What can hang from each mark:
J925: J796
J345: J796
J796: J116 J639 J669
J92: J116 J639
J208: J669 J925
J680: J208 J796
J669: J208
J116: J796

Every row comes from one small tree of marks. The marks that hang from a mark follow it in brackets, in the order of their numbers. Every link used is in the known rows. Which tree was each row made from?
Known rows:
J345{J796{J639}}: [ 30.1  -8.2   1.1 -22.4  46.1  -4.4 -23.4  -6.1  11.5 -13.7  -5.8  15.5
  -7.5  10.1  37.8   5.0   4.2  18.0   1.7  -1.4]
J680{J208 J796}: [ 10.0 -12.7   6.9  18.8  16.8  22.3 -23.2  12.7 -22.2 -16.1   5.1  -1.5
  35.7   5.8  22.6  12.0   4.2  14.7 -17.7  16.3]
J345{J796{J116 J639 J669{J208}}}: [ 26.7 -17.9  -6.3 -18.7  61.4  -9.0 -24.0 -15.6   8.7 -20.4 -29.2  26.1
  -1.7  -1.8  52.6   6.2  -2.5 -10.8 -13.6  22.0]
J92{J116{J796{J669{J208}}} J639}: [-24.5 -14.1  20.2  10.1  15.9   3.7  11.5  20.3   0.1 -23.2 -19.6  19.8
  23.9  -5.3  27.2  -8.4 -15.5  11.7 -12.0  55.9]
J345{J796{J116 J669}}: [ -3.2 -25.8  17.8 -14.6  33.6  -9.2  -2.2 -29.7  12.1 -10.8 -17.6  20.2
  -7.8  -6.4  34.6  18.0   9.5   3.6 -22.0  17.6]
J345{J796}: [  1.0 -16.1  12.5 -19.0  36.9   3.2  -8.4 -19.7   9.3  -2.5  -2.9   8.1
  -0.2   5.0  24.3   8.1  10.2  16.5 -12.1   0.2]
J208{J925{J796{J116 J669}}}: [-13.9 -12.7   0.2 -19.1  18.7 -30.1 -18.4 -12.1  27.4  -7.1  -2.9  11.9
  -9.5  13.1  34.4   8.4  21.8  11.5 -11.8  25.5]
J116{J796{J639 J669{J208{J925}}}}: [  9.3   2.8 -10.6   0.1  32.0  15.1  -6.8  36.0   9.4 -30.3 -13.7  35.7
 -12.6  33.8  36.2   3.7 -22.1  -2.4 -26.1  52.5]
J680{J796{J116 J639 J669{J208}}}: [ 29.1 -25.4  -6.6   9.3  22.1   3.3 -25.9   2.2   1.0 -37.0 -26.1  28.5
  19.4  -9.6  41.0   9.2  -5.9  -1.0 -22.0  39.1]
J116{J796}: [-21.7  -4.4   1.2   6.0  -5.7  20.4  10.7  14.8   8.6 -13.3  -0.7  21.0
  -4.0  21.1   9.9   6.5 -19.1  23.7 -19.6  22.2]
J116{J796{J639 J669{J208}}}: [ 12.5  -0.5 -13.0   9.2  26.2  18.6  -4.5  32.7  -2.2 -32.3 -16.7  35.9
  -7.1  22.5  36.2  -2.8 -29.2  -5.2 -23.6  42.6]
J680{J208{J669}}: [ -3.9  -8.4  -8.1  22.6  32.6   4.8  -7.0  11.5 -23.5  -7.6   5.2  -0.5
  15.1   8.3  14.5   1.2  -4.4  -3.7  -5.9  16.9]
J669{J208{J925{J796{J116 J639}}}}: [  4.3  -5.8 -33.3 -23.5  49.0 -14.4 -41.7  -0.9  21.1  -7.9 -15.9   5.4
  15.1  15.0  37.8 -11.3   2.3  -2.5  -2.4  18.8]
J796{J116 J639 J669{J208{J925}}}: [ 19.3  -9.4 -21.5  -8.0  40.1 -11.2 -35.0   9.7  19.0 -25.1 -29.6  29.4
  -7.6   8.4  38.1   1.4 -12.3 -19.2  -9.6  42.7]
J925{J796{J116 J639 J669}}: [ 23.7  -9.9 -16.2  -6.5  17.4 -38.7 -30.5 -10.7   4.1 -23.2 -12.4  20.5
  -5.8  -4.5  57.1  -7.3   6.5   5.7   8.0   5.0]
J680{J208}: [ -1.3   0.0  -6.0  11.9  21.0  14.7 -24.8  14.3 -19.4  -2.7   5.0  -4.5
  17.2  10.9  12.2  -3.8  -7.6  -1.0  -0.8   2.5]
J925{J796{J639}}: [ 26.9  -1.1 -20.6 -10.4  21.4 -26.4 -36.3  -0.2   3.0 -15.6   2.7   8.3
   2.2   6.5  46.3 -16.9   6.9  18.7  18.4 -12.3]
J796{J639 J669}: [ 33.1  -4.0  -3.0   8.5  18.1  -4.7 -22.6  19.9  -1.3 -28.6  -9.8  30.1
 -19.1   4.9  30.4  -4.9 -10.0  -6.1  -1.0  21.1]
J669{J208{J925}}: [-13.5  -9.2 -16.5 -11.7  41.6  15.1 -25.5   7.0  17.1  -2.2 -10.7   3.1
  13.8  16.8   8.5  -8.2  -3.6 -10.2 -17.7  28.3]
J680{J208{J925} J796{J116 J669}}: [  0.4 -17.6  15.4   9.6  21.6   4.3 -20.4   6.9   0.2 -20.7  -5.6  11.2
  18.5  12.2  33.0  32.3  13.4   6.6 -32.6  48.8]
J92{J116{J796}}: [-41.1  -7.7   2.9   8.8  -7.2  15.7   3.7   8.4  16.6 -18.3 -11.1  -2.6
   5.7   6.0  17.2   9.8 -22.5  26.2 -10.0  28.2]
J345{J796{J116 J669{J208}}}: [ -1.8 -26.8   5.3 -15.8  52.1  -2.3  -7.7 -29.4   6.5 -10.4 -27.1  17.4
   5.6  -7.9  39.3   9.6   3.5 -12.5 -28.4  23.6]

Which tree is each row?
[  9.4  -4.9  -9.0 -22.2  25.5 -35.9 -31.1  -1.8  29.2 -16.1  -4.6  17.9
 -15.9  18.5  45.8   5.9  16.5  13.7   0.6  23.8]
J208{J925{J796{J116 J639 J669}}}
[ -5.5 -23.5   3.8  11.7  28.9  -3.0 -10.2   1.4   2.9 -17.3  -0.4   4.6
  25.4  12.4  26.7  33.9  15.1  19.5 -25.8  47.7]
J680{J208{J669 J925} J796{J116}}
[ -9.2  -8.3 -22.9 -19.0  46.9  -2.6 -30.6  -1.9  13.2  -1.7  -6.8  -0.9
  19.3  16.2  28.0 -14.1   7.2  -5.8 -13.1  18.5]
J669{J208{J925{J796}}}
[-37.7 -10.3  10.4  15.0  -4.2  13.8   9.1  10.9  10.4 -24.8 -15.3   6.1
  -2.6   3.4  24.0  11.9 -21.8  13.7 -19.5  40.7]
J92{J116{J796{J669}}}
[  3.1 -13.6 -18.3 -14.6  36.0 -46.0 -14.5  -7.9  29.8 -16.5   0.0  14.7
 -11.4  16.6  41.4   9.1  20.0  22.0   2.7  29.4]
J208{J669 J925{J796{J116 J639}}}
[-15.0  -2.6   1.3  11.4   3.3   8.4  -3.1  21.8  10.9 -33.0 -17.3  12.3
  -7.0   7.7  34.8   9.2 -25.6  15.9  -8.0  39.3]
J92{J116{J796{J639 J669}}}
[ 29.5 -19.1 -10.9  22.2  28.9  -5.0 -22.5   9.9 -15.4 -31.1  -6.2  12.6
  27.4   1.4  40.7  20.5  -1.4  16.3  -6.8  30.5]
J680{J208{J669} J796{J116 J639}}
[ 26.9 -16.9   6.1 -18.2  42.6 -16.4 -17.5 -16.5  13.0 -20.6 -20.4  28.5
 -15.3  -0.1  48.5  15.2   2.6   5.8  -7.7  16.1]
J345{J796{J116 J639 J669}}
[ 19.2  -6.3 -26.1 -14.6  13.8 -37.1 -38.2 -13.4  11.6 -14.7  -8.0  10.5
   3.8  -0.7  48.3  -9.5   4.4  21.8  20.3 -10.8]
J925{J796{J116 J639}}
[  7.8 -12.3  20.2  13.2  29.0  15.0 -19.1  20.4 -10.6 -21.0   5.2   9.4
  17.6  19.0  31.0  24.5  16.1   4.5 -34.3  47.7]
J680{J208{J925} J796{J669}}
[  9.3  -3.2 -29.7 -21.4  54.1  -7.4 -41.1   7.1  14.7  -7.8  -8.5   3.9
  14.5  20.2  36.7 -15.8   3.5  -4.1  -3.4  17.9]
J669{J208{J925{J796{J639}}}}
[  1.6 -18.0   7.8  15.1  35.9   6.7  -8.9  14.6  -7.2 -18.5  10.2   2.3
  25.1  19.3  25.0  26.5  18.2  16.8 -27.6  46.5]
J680{J208{J669 J925} J796}
[ -5.3  -1.0  -5.0  -5.6  34.4 -15.9 -30.9   4.6  -1.9  -4.3   2.4  -1.1
   6.8  20.5  38.4   7.1  14.3   0.7  -7.2  19.3]
J680{J208{J925{J796{J116 J669}}}}
[-20.1 -21.4 -10.1 -11.7  28.4 -40.3  -1.9 -18.8  28.6  -7.4   1.7   8.6
  -4.5  11.4  31.0  12.1  24.2  20.4  -9.3  31.3]
J208{J669 J925{J796{J116}}}
[ -7.7  -7.5   3.2 -16.1  23.8 -22.3 -18.0  -2.2  20.2  -7.4   5.8  10.3
 -10.6  19.1  33.4   3.1  23.9   9.3 -13.2  24.6]
J208{J925{J796{J669}}}
[ 24.3 -21.2  -4.2   2.7  -0.9  -2.4 -26.7  -1.7  14.8 -28.5 -12.4  20.3
  15.5  -4.6  27.6  14.8  -2.2  29.8  -4.0  17.9]
J680{J796{J116 J639}}
[ 23.9 -10.9 -29.0  -6.9  36.8 -31.4 -37.4  -9.4  -0.9 -22.6 -20.9  18.3
   7.8  -6.2  61.4 -16.3   1.2  -9.8   1.4  11.3]
J925{J796{J116 J639 J669{J208}}}
[ 23.3 -11.2  -8.7   4.6   9.4 -17.0 -24.7   4.3  10.3 -27.7 -22.2  33.0
 -17.1  -3.7  32.0   3.5 -12.9  -3.3   2.3  23.3]
J796{J116 J639 J669}
[ 11.0   1.6   0.0  10.5   6.7  10.6   2.0  31.1   3.2 -32.4  -7.1  39.3
 -20.6  24.2  32.0   5.8 -23.3  10.5 -16.8  36.7]
J116{J796{J639 J669}}
[-14.3 -16.4  -6.5  -8.6  34.3 -32.0  -1.2  -8.6  20.6  -7.8   9.8   7.3
  -6.7  17.2  29.6   6.0  26.3  18.7 -10.6  29.2]
J208{J669 J925{J796}}
[ 31.7 -17.2  -0.6   4.5  35.2   9.4 -27.0  18.2   4.0 -34.9 -13.0  26.5
  12.3   8.7  38.8   8.3   3.4  -0.1 -28.1  48.5]
J680{J796{J639 J669{J208{J925}}}}
[-17.4  -8.7  -1.8  12.9  17.3  25.9  10.8  18.9  -4.2 -21.5 -13.6  28.6
   0.4  16.1  22.7  -0.4 -23.2  -7.7 -37.6  44.0]
J116{J796{J669{J208}}}
[-21.3  -6.1  -0.2   4.4  22.5  22.5   8.9  22.4   8.3 -19.8 -10.9  28.0
  -4.8  27.2  22.5   6.4 -16.9  -4.4 -41.3  53.8]
J116{J796{J669{J208{J925}}}}
[-14.2  -4.1  -8.8  11.1  18.4  13.7  -8.8  22.4   7.0 -32.8 -24.4   9.7
   2.6   6.9  38.7   2.9 -30.5   2.2 -13.1  43.6]
J92{J116{J796{J639 J669{J208}}}}
[  5.7 -21.9   8.7 -12.2  59.2   7.8  -6.7 -16.0  -4.0 -10.5 -16.3  15.6
   4.0  -0.2  37.0   2.4   5.6 -14.9 -29.7  21.4]
J345{J796{J669{J208}}}
[ -8.3 -13.7  -2.3   1.1  37.9  10.3 -13.5   8.8   5.1 -12.8 -14.0  17.6
  -0.7  10.0  18.0  -4.1  -1.6 -24.8 -30.6  43.1]
J796{J669{J208{J925}}}
[  7.5 -22.1   4.3  29.3  26.6  11.9  -5.2   8.9 -27.0 -21.6   5.6   2.3
  33.3   2.4  24.9  16.1   7.8  12.2 -24.1  30.9]
J680{J208{J669} J796}
[-14.8 -11.8 -25.8 -21.4  43.0  -9.5 -31.8 -10.3  19.8  -1.5 -13.7   0.2
  19.8  11.4  29.2  -9.3   6.3  -4.3 -11.4  19.9]
J669{J208{J925{J796{J116}}}}
[ 15.6  -0.9  -5.0 -18.9  31.3 -28.1 -30.1   7.7  21.3 -16.1   4.0  16.6
 -16.9  24.5  44.3   0.2  18.9  11.7  -1.8  22.7]
J208{J925{J796{J639 J669}}}
